What can hang from each mark:
j_350: j_558 j_713
j_558: j_123 j_350 j_517 j_713 j_949
j_713: j_123 j_350 j_517 j_558 j_949
j_949: j_123 j_517 j_558 j_713
j_517: j_123 j_713 j_949
j_123: j_558 j_713 j_949

Each row was made from one small tree. The marks that hang from a mark follow it in brackets, in the order of their numbers. Every link used is in the known rows. Write each row's tree.
Known rows:
j_517[j_949]: [ -2  26 -10 -15   6  25  40 -19  -4  25  -1  16 -55  14  -4  27 -27 -13
  49 -12 -49  32 -14  17  29  16 -47  26 -23  91 -18  44  22  35]
j_517[j_713 j_949]: [  3  32 -28   4   2  17  61 -15  -8  45  34  21 -48  31 -10  24 -18  -6
  68  -1 -53  45  11 -15  32  25 -43  34 -32 104  -6  55  17  14]
j_350[j_558[j_517[j_123]]]: [-10  38 -11 -14  16 -29  40 -41  11  20  -2  10 -46  -3  14 -13 -20   0
  65 -24 -27  47 -31  11  38  22 -59 -19  -9  66 -22  -5  14  27]
j_949[j_713[j_350[j_558]]]: [ -3  66 -24 -13  16 -27  20 -47  29  -3  -8  33 -16 -26   4  11 -56  39
  17 -29 -20  16 -13   6 -12  37 -38   9 -11  26 -15  10  32  16]
j_949[j_123[j_558] j_517 j_713[j_350]]: [ 28   3 -23 -18  -7 -24  53 -34  20 -12 -13  42   3 -21 -31 -49 -72  29
  -2 -31 -28  38 -57  39  -1  -7   3  16 -17  11  15  56  39   5]
j_713[j_123 j_517[j_949]]: [-29  -7 -24 -25 -16  27  43 -14  24  35  22   4 -75  35 -26  -5   4 -18
  43 -31 -12  43   9  55  11 -13 -67  41 -48  68   4  36  12  36]
j_350[j_713]: [ 28   8   9 -13 -11 -22  53 -20   7  38 -20 -22 -33   6  19  19  -8  18
  33 -35 -22  31 -35   2  40  20 -55  -9  -9  53 -31  39  12  28]
j_123[j_949[j_713[j_558[j_350 j_517]]]]: [ 16  25  -5 -28   2 -15  -1 -75  15  48 -19  42 -33 -31 -36   2 -52  -4
  23   0 -51  43 -40  36  13  25 -26  34 -17  57 -51  10   0  34]
j_517[j_713[j_350[j_558[j_123]] j_949]]: [  2  51 -59 -25   9 -23  37 -39  30  17  31   7 -32  10  24   6 -23  21
  42  10 -38  55  20 -32  -2  47 -39  20 -24  42  44  17   7  35]
j_558[j_123 j_713[j_517]]: [ 36 -50   6 -49 -28 -20  22 -32 -32 -17  12 -11 -10  -9  -4  15 -11 -17
  23 -22 -27  49 -13  29  10  42 -18  -4 -29  19   1  12  26  40]
j_949[j_713]: [ 24  41 -21 -15  -5  -9  37 -20  13  21   0  23 -19  -8 -27  17 -48  13
  24 -21 -34  21 -18  18  24  26 -31  16 -12  39 -41  33  37  18]
j_123[j_558]: [ -1  32 -20 -26 -14   6  36 -50  23  25 -32 -13 -24  -1 -34   3 -27  26
  13  -2 -18  57 -45  43  40   6 -48  15 -30  81 -20  41  25  22]
j_517[j_123[j_558[j_350] j_713 j_949]]: [ -7  13 -34 -12 -32  40  58 -52  35  54 -10 -12 -23 -13 -51  -3   1  36
  14  27   1  79 -40  46  57   2  -3  26 -90  76 -40  21 -19  22]
j_713[j_350[j_558] j_517]: [-45  37 -21 -34  15 -19   7 -65  29  -3   1  11 -45  -7  20 -14 -12  21
  22 -27  12  39   1  29 -11  16 -74  12 -16  36  14 -12   6  19]
j_713[j_123 j_350 j_517 j_558]: [-35  26 -44 -52  24 -13  -3 -58  79  30  19  -9 -30 -21 -17 -28  -1   6
   1 -37   0  34   2  63 -25  16 -72  40 -28  43  25  34 -26  40]
j_949[j_123[j_558] j_517]: [ 34 -18 -11 -24  -9 -14  78 -30  -4  10 -24   9 -22  -5 -28 -59 -34  -1
  22 -13 -26  57 -67  53  41 -13 -10  10 -14  47  19  66  17  11]
j_713[j_558]: [ 19  40 -17 -46  33 -15  16 -47  30  46 -14   0 -20 -24 -18 -11 -29  -6
  14 -10 -43  28 -30  30  30  38 -54  21   0  80 -18  47 -12  29]
j_517[j_123[j_558] j_713]: [ -9  37 -58   6 -16   9  85 -16  24  42  38  -7  -7  26 -44 -16  -4  21
  51   4  -9  73 -11   0  74  21 -35  13 -64  84 -18  44  17   4]
j_123[j_558 j_713]: [ 16  18 -26 -28 -23  19  31 -52  40  54 -31 -24 -16 -10 -41  20 -19  46
  -8  15 -22  54 -47  50  28 -10 -21  14 -50  90 -24  55  -3  15]
j_350[j_558[j_123 j_517]]: [ 11  12   0 -30   5 -44  18 -55  -1   2 -25   6 -32 -28  33  -1 -41  -7
  53 -31 -48  44 -39  11   7  21 -41 -15   8  55  -8  -4  27  45]
j_517[j_123]: [ -9  34 -36 -10   2  13  72  -5  17  23  25 -13 -25   3 -19  -5   3  -6
  50 -15 -10  46 -20  22  70  28 -39   2 -38  54 -35  31  10  26]
j_517[j_123 j_949]: [-18  25 -27  -6   7  40  65   9   4  23  31  17 -41  26 -15   7 -15 -17
  60 -18 -34  39 -10   7  60  19 -43  15 -53  83 -30  41  22  34]
j_517[j_713]: [ 13  43 -38  -1  -3 -12  68 -29   4  46  30  -7 -29  10 -13  11   1   5
  58   3 -30  51  -1   0  41  35 -40  21 -17  73 -10  46   4   7]
j_713[j_350 j_517]: [-37  27 -29 -33  -1  -3  12 -53  33   3  17  -6 -37  -5   2   3   0  10
  20 -24   5  41  -3  41  -3  13 -64  21 -17  33   1   9   5  26]
j_949[j_123 j_713]: [ 54  27 -26 -12  -2   1  67 -14  11  12  -9  37  -7 -19 -39 -19 -58  10
  29 -39 -49  15 -34  22  21  14   3  20 -19  21 -23  43  23  19]
j_517[j_713[j_558 j_949]]: [ 29  46 -51 -43  19 -12  36 -29  35  71  35   9 -37  29 -21  -6 -23  -6
  32  22 -60  49  14 -17  32  46 -54  32 -18  79  15  49 -14  26]
j_949[j_517]: [ 12  -1  -4 -22   0 -30  56 -22 -16  22   7  -3 -46   4   4 -16  -7 -17
  37  -1 -17  50 -34  41  42  16 -46   3   8  50  -4  51  18  13]
j_350[j_558 j_713[j_517[j_123] j_949]]: [ -1  -3  -5 -42  -4 -17  42  -5  22  43   3  13 -65  61  28 -28 -20  15
  30 -26  -1  45   3 -27  42  12 -85 -15 -43  38   1 -10  14  32]
j_350[j_558[j_123 j_517 j_713 j_949]]: [ 43 -26  22 -28  -9 -54  -7 -59 -12 -16 -10  16 -23 -21  38  27 -54 -15
  66 -36 -36  42 -50  -6 -10  48 -19 -36  -3  29 -12 -11  43  37]
j_558[j_123[j_713[j_949]] j_350 j_517]: [ 61 -19  -4 -55 -40  -1  31 -38  35  31  -8 -42 -40 -27  12  40 -22   6
  31  11 -67  67 -14  19 -21  15  14  15 -10  60  -4   2  -2  78]
j_517[j_123 j_713[j_558]]: [  6  44 -54 -11  22  -7  69 -13  30  59  55   5  -5   8 -30 -26  -5  -4
  50  -3 -29  50   5 -11  67  49 -41  15 -42  82 -18  50 -14   9]
j_713[j_517 j_558[j_350] j_949[j_123]]: [ 46   2 -20 -91   7  19  33 -33  54  49   0  14 -55  15 -31 -52 -36 -11
   0   4 -41  50  14  25   0  20 -35  55 -21  54  32  10 -29  49]
j_558[j_949[j_517]]: [ 23 -10  -4 -14 -12 -26  28 -27   4  20  14   9 -43   6  12   7 -32 -27
  58 -13   1  43 -49  22  28  18 -34  -6   3  34 -25  44  36   8]
j_713[j_949]: [ 17  36 -37 -48   0  11  37 -15  25  35   8 -10 -61  32  -8  16 -15  -7
  32  16 -41  46  -6  10  35  27 -55  21 -17  49   5  31  10  49]
j_949[j_517[j_123] j_713]: [ 14   2 -21 -10  -8 -27  68  12  -5  16  36  32 -19  11 -24 -27 -37  -9
  34 -15 -16  40 -19  21  54  18 -28  -4 -20  21 -32  44  44   6]
j_558[j_123[j_949[j_713]] j_350 j_517]: [ 34 -14   9 -28 -41 -19  17 -65   1   8 -20  10 -27 -50  -5  21 -47  -7
  45 -12 -58  64 -37  30 -10  22  12  25  -8  40 -41 -16  24  65]
j_517[j_949[j_558[j_123] j_713]]: [ 36 -10 -19 -13  -6   6   3   0   6  -6  11  44 -21  -6  -2  19 -70 -18
  33 -53 -56  19 -16  26   3  28 -32  19 -36  60 -32  44  36  18]

Which tree is each row?
[  0  11 -11 -59   7  10  41 -32  44  45  19  -2 -30  -6 -30 -40 -10  -5
  15 -11   0  54  13  36  32  31 -50  35 -33  75 -21   3 -21  28] => j_713[j_517[j_123] j_558[j_350]]
[ 30  -4  17 -21  -2 -49  39 -31  -3  13 -43  -4 -21 -17  54  -3 -36  23
  31 -48 -25  32 -35 -21  20  28 -45 -23 -10  42  -8  11  25  39] => j_350[j_558[j_123] j_713]
[ 12  43 -49 -26  22 -32  22 -52  37  26  27   0  10 -37   3   1 -26   9
  27 -12 -46  42  -2  -8  -1  52 -29  27 -12  62  16  47  -8  31] => j_517[j_713[j_350 j_558[j_123]]]
[  8  29 -21 -38  26   0 -16 -61  57  54   3  -1 -26 -32  -1  30 -28  15
   5  -8 -64  27 -31  30 -22  10 -32  15 -16  89 -11  50 -28  38] => j_123[j_713[j_350 j_558[j_517[j_949]]]]
[ 20  -5 -39 -62 -13  23  44 -10  23  32  16  14 -64  46 -30 -34 -19 -23
  27  -2 -32  46  -2  26  25  -4 -44  31 -32  25  24  19   1  45] => j_713[j_517 j_949[j_123]]
[-16  59 -21 -12  21 -25   6 -66  41  -6  -8  10 -31 -28  38  18 -35  24
  43 -28   4  28 -32   4 -13  40 -48   0  -8  32   0   7  16  19] => j_713[j_350[j_558[j_949]]]
[ 34   3  -6 -51  10 -27  19 -11  43  63   4  -6 -43  32   9  -3 -32  -7
  26 -25 -59  36 -29 -19  38  22 -70 -13 -11  62 -19  34   0  55] => j_350[j_713[j_558[j_517[j_123]] j_949]]
[ 38 -23  -8 -58 -17 -36 -12 -44   6 -29  18 -19 -22 -12  25  48 -27 -12
  36 -15 -75  53 -25   2 -30  51 -15 -18  -3   9  25   7  28  79] => j_558[j_123 j_517 j_713[j_350 j_949]]
[ 24  11  10 -26 -40  -1  17 -67  45  21 -31 -13 -39  -8 -14  28 -48  18
  45  -9 -13  71 -58  31   1   7 -24   9 -13  83 -39   6  35  30] => j_123[j_558[j_350 j_517 j_949]]
[  3  -6 -17 -32 -15  33  24 -26  15  59  12   3 -52  19 -21  22  -5   3
  16   1 -28  38  -4  40  18 -14 -36  25 -48  81 -19  38  -8  19] => j_123[j_713[j_517[j_949]]]
[ 13 -12 -17  -7 -12 -16  44  -9  10  17  34  11 -34  14   6  -5 -24 -33
  67 -17   9  46 -45  16  49  21 -30 -11 -17  31 -32  41  36   9] => j_558[j_949[j_517[j_123]]]
[  8  24   5 -16  22 -15  34 -46  -3  17 -23  34 -60  -1  16 -11 -45  -6
  65 -31 -58  34 -37  10   9   7 -45  -2  -1  81  -2  11  17  32] => j_350[j_558[j_517[j_949[j_123]]]]
[ 30  27   2 -11 -22 -18  67 -49  18  41  13 -28 -52  -9   2  24   0  11
  75   2 -42  72  -1   8   4  34 -25  23   9  90 -18   4   0  28] => j_558[j_350 j_517[j_713]]
[ 60  -5  10 -26  10 -26  24 -30  33  48 -21   7 -12  -9  12  -9 -47   2
  27 -51 -30  16 -58  -8  25  25 -36  -4  -7  49 -29  50   1  26] => j_350[j_713[j_558[j_949[j_123]]]]
[ 39 -28  -1 -25  -7 -25  67 -41 -10 -16 -15   5 -11 -13 -20 -42 -27  14
  13 -16 -22  57 -63  48  15  12  -3   0 -18  26  36  60  15   8] => j_949[j_123[j_558[j_713[j_350]]] j_517]
[  1 -35  -8 -11 -21 -10  28 -16  11  38  14   3 -39  26   4 -20   2  -8
  35 -49  10  46 -31  27  57   7 -71  -7 -52  37 -44  18  -6   9] => j_350[j_713[j_517[j_123[j_949[j_558]]]]]
[ 43  -7  -9 -26 -23  -8  15 -18  37   6  13  19 -35 -10 -17  -5 -42   9
  20 -45   5  38   8  58  -7  35 -43  26 -29  41 -42   3   7 -14] => j_949[j_558[j_350] j_713[j_517]]
[ 17  -6 -10 -13 -11 -11  40 -51 -12  15   2 -14 -42  -9 -25  22  17  -2
  40  -4 -18  51 -31  51  23  47 -29  10 -46  33   0  34  -6  30] => j_558[j_713[j_123[j_949]]]
[ 23  -6  10 -24   9 -27  22 -26  39  62 -12  -8 -46   7  11   6 -23  -1
  34 -53 -54  26 -36  12  10   8 -69   3 -10  84 -16  54  -2  51] => j_350[j_713[j_123 j_558[j_517[j_949]]]]
[ 44 -14  -5 -46   8 -54  17 -18   0  20   5  41   2 -27 -15 -31 -75 -17
  -1 -19 -52  28 -29  23  15  26 -21   8   9  32 -13  53  38  24] => j_949[j_517 j_713[j_558[j_123]]]
[-23   8 -15 -19 -22  -4  -3 -91   6  39 -38  16 -41  -4 -43   2 -29   0
  29   7 -38  73 -82  60  38 -17 -47  15 -35  78 -41  18  17  35] => j_123[j_558[j_517] j_949]
[ -8   0 -38 -65 -44  30  45 -28  69  40   1 -27 -78  49 -42 -17  -2  19
   8  13   4  80  17  55   2 -10 -60  51 -60  56  35  12   6  54] => j_713[j_123[j_558[j_350]] j_517 j_949]
[ 85 -21   4  -8  -8  -6  67 -17  33   6 -21 -17 -28 -33  15 -27 -18  15
  40 -65 -11  38 -41  43  11  36 -12  14 -23  47  -9  35 -33  -1] => j_949[j_123 j_558[j_350[j_713]]]
[ 19  17  25 -23 -14  13  44 -41  12  25 -10  -9 -72  -6   8  37 -23  -4
  67 -11 -57  57 -13  23  -7  18 -33  26   4 105 -26   5  13  49] => j_558[j_350 j_517[j_949]]
[ 14   5 -23  -3 -15 -34  19 -23  42   4  27  25 -27  -7   3  10 -50  -3
  43 -35   6  29 -35  24 -12  18 -24   7 -11   0 -13  44  47  13] => j_558[j_949[j_517 j_713[j_123 j_350]]]
[-49  26 -45 -27  -1   9  32 -31  40   1  43  -5 -28   4  -7 -13   9   4
  30 -28  17  47   2  33  22  14 -59  14 -42  28  -7   6   5  26] => j_713[j_350 j_517[j_123]]
[ -7  21 -37 -11 -20  17  46 -20  37  20  10  -2 -11  11 -32  -2 -31   5
  45 -18   7  57 -48  21  63  13 -33  -1 -57  58 -42  32  34  18] => j_517[j_123[j_558[j_949]]]
[ 51  11  19 -15 -35 -16  15 -45  40  18   1  13 -41 -18   0  46 -65   1
  68 -27 -28  44 -33   6 -23  27  -5   9   9  46 -61 -10  44  29] => j_558[j_350 j_517 j_949[j_713]]
[ 20   6 -15 -20 -25  -4   2 -26  26  22  20  39 -28  14 -19  18 -62 -11
  40 -32  -3  23 -24  13  11  14 -34   9 -22  21 -53  15  51   9] => j_558[j_949[j_713[j_517]]]
[ 15   0  12 -26 -35  10  31 -90  -7  16 -45  -5 -32 -19 -42  16 -15  35
  12  27 -10  82 -49  51  23  36 -13  30 -57  68 -19   7   2  23] => j_123[j_558[j_350 j_713] j_949]
[ -5  28 -29  -3   1  34  59  19   9  20  33  45 -30  26 -30  11 -47  -7
  49 -27 -41  26  -1  -3  50  18 -30  19 -57  68 -46  38  41  29] => j_517[j_123 j_949[j_713]]
[  4  28 -21  -6  -6  21  43  -4  17  26   8  34 -48  14 -26  24 -44   0
  39 -27 -48  22  -4  21   8  10 -36  35 -38  70 -20  50  36  34] => j_517[j_949[j_713[j_123]]]
[ 67  -7  33 -22 -29  -4  41 -45   5  -1   2 -20 -33 -17   9  55 -19  13
  57  -6   3  51 -20   9  -8  77   2   6 -17  40 -22   2  16  18] => j_558[j_350 j_713 j_949]
[ -1  41 -22 -19  13 -16  12 -67  43  34  -9 -15 -32 -34  18  29 -10  39
  19  -6 -28  35 -31  28 -14  12 -31  -3 -16  59  -4  21 -19  23] => j_123[j_713[j_350[j_558[j_517]]]]
[ 21  50 -67 -17   7   1  63 -26  37  26  40   1 -32  18  -6  -5 -10  14
  46   5 -45  49   7 -17   8  35 -24  33 -27  37  41  43  -7  30] => j_517[j_713[j_350 j_949[j_123]]]
[ 12  23  -2 -40  15 -11  23 -61  36  50  -4   1 -33 -32 -21 -14 -21 -10
  37  -3 -44  58 -33  31  27  35 -36  21 -12  86 -35   7 -24  45] => j_713[j_558[j_350 j_517[j_123[j_949]]]]
[ 55 -35   6 -13  -4 -33  31 -39  -4 -30  22  13 -14 -17  17   4 -32 -10
  49 -33  -6  35 -60  17 -12  49  11 -16  -9 -13  20  42  21   7] => j_558[j_713[j_350] j_949[j_123 j_517]]
[ 34  43 -36 -10   8  -4  50 -29  33 -10  -4  33   2 -36 -25 -13 -58  25
  19 -45 -40  13 -32  20  -8  22   6  23 -18   5  -5  39  19  23] => j_949[j_123 j_713[j_350]]
[ -2  20 -31 -53  16   2 -11 -61  61  54   9  -6 -18 -26 -15   3 -11  22
 -19  -4 -19  31 -10  47 -12   8 -41  24 -31  62  -3  37 -37  23] => j_123[j_713[j_350 j_517 j_558]]
[ 38 -42  -7 -26 -27 -33  18 -20  -5  -4  12   5 -13 -17  26   4 -48 -40
  53 -24 -15  46 -54  15  17  20  -6  -8  -2  16 -15  40  52  35] => j_558[j_123 j_949[j_517]]
[  4  21 -37  10 -17 -31  13 -50  55  29  47  -7 -39   1  11  37 -18 -10
  90 -34 -22  51 -33   5 -17  18 -35   2  -6  43 -14  28  21  25] => j_558[j_517[j_713[j_123 j_350]] j_949]
[ 51 -40  21 -19 -16 -37  24 -30 -24  -2  24   5 -33   9  10  26 -25 -24
  54 -10  -5  44 -48  16  18  53 -22 -24  -6  18 -12  39  36   2] => j_558[j_713 j_949[j_517]]
[  4 -20  16 -23 -17  -1  35 -12  -1  40  -2   5 -57  39  14   9 -16   1
  32 -42 -21  32 -12   4  29  -2 -71   5 -26  68 -27  30  21  29] => j_350[j_713[j_517[j_949]]]
[ 31  36 -34 -18  13 -22  26 -41  31  61  32  15 -16   0 -14   3 -33  -8
  51  -4 -33  38 -13 -11  27  47 -40  22 -14  78 -19  51  -1   4] => j_517[j_713[j_558[j_949]]]
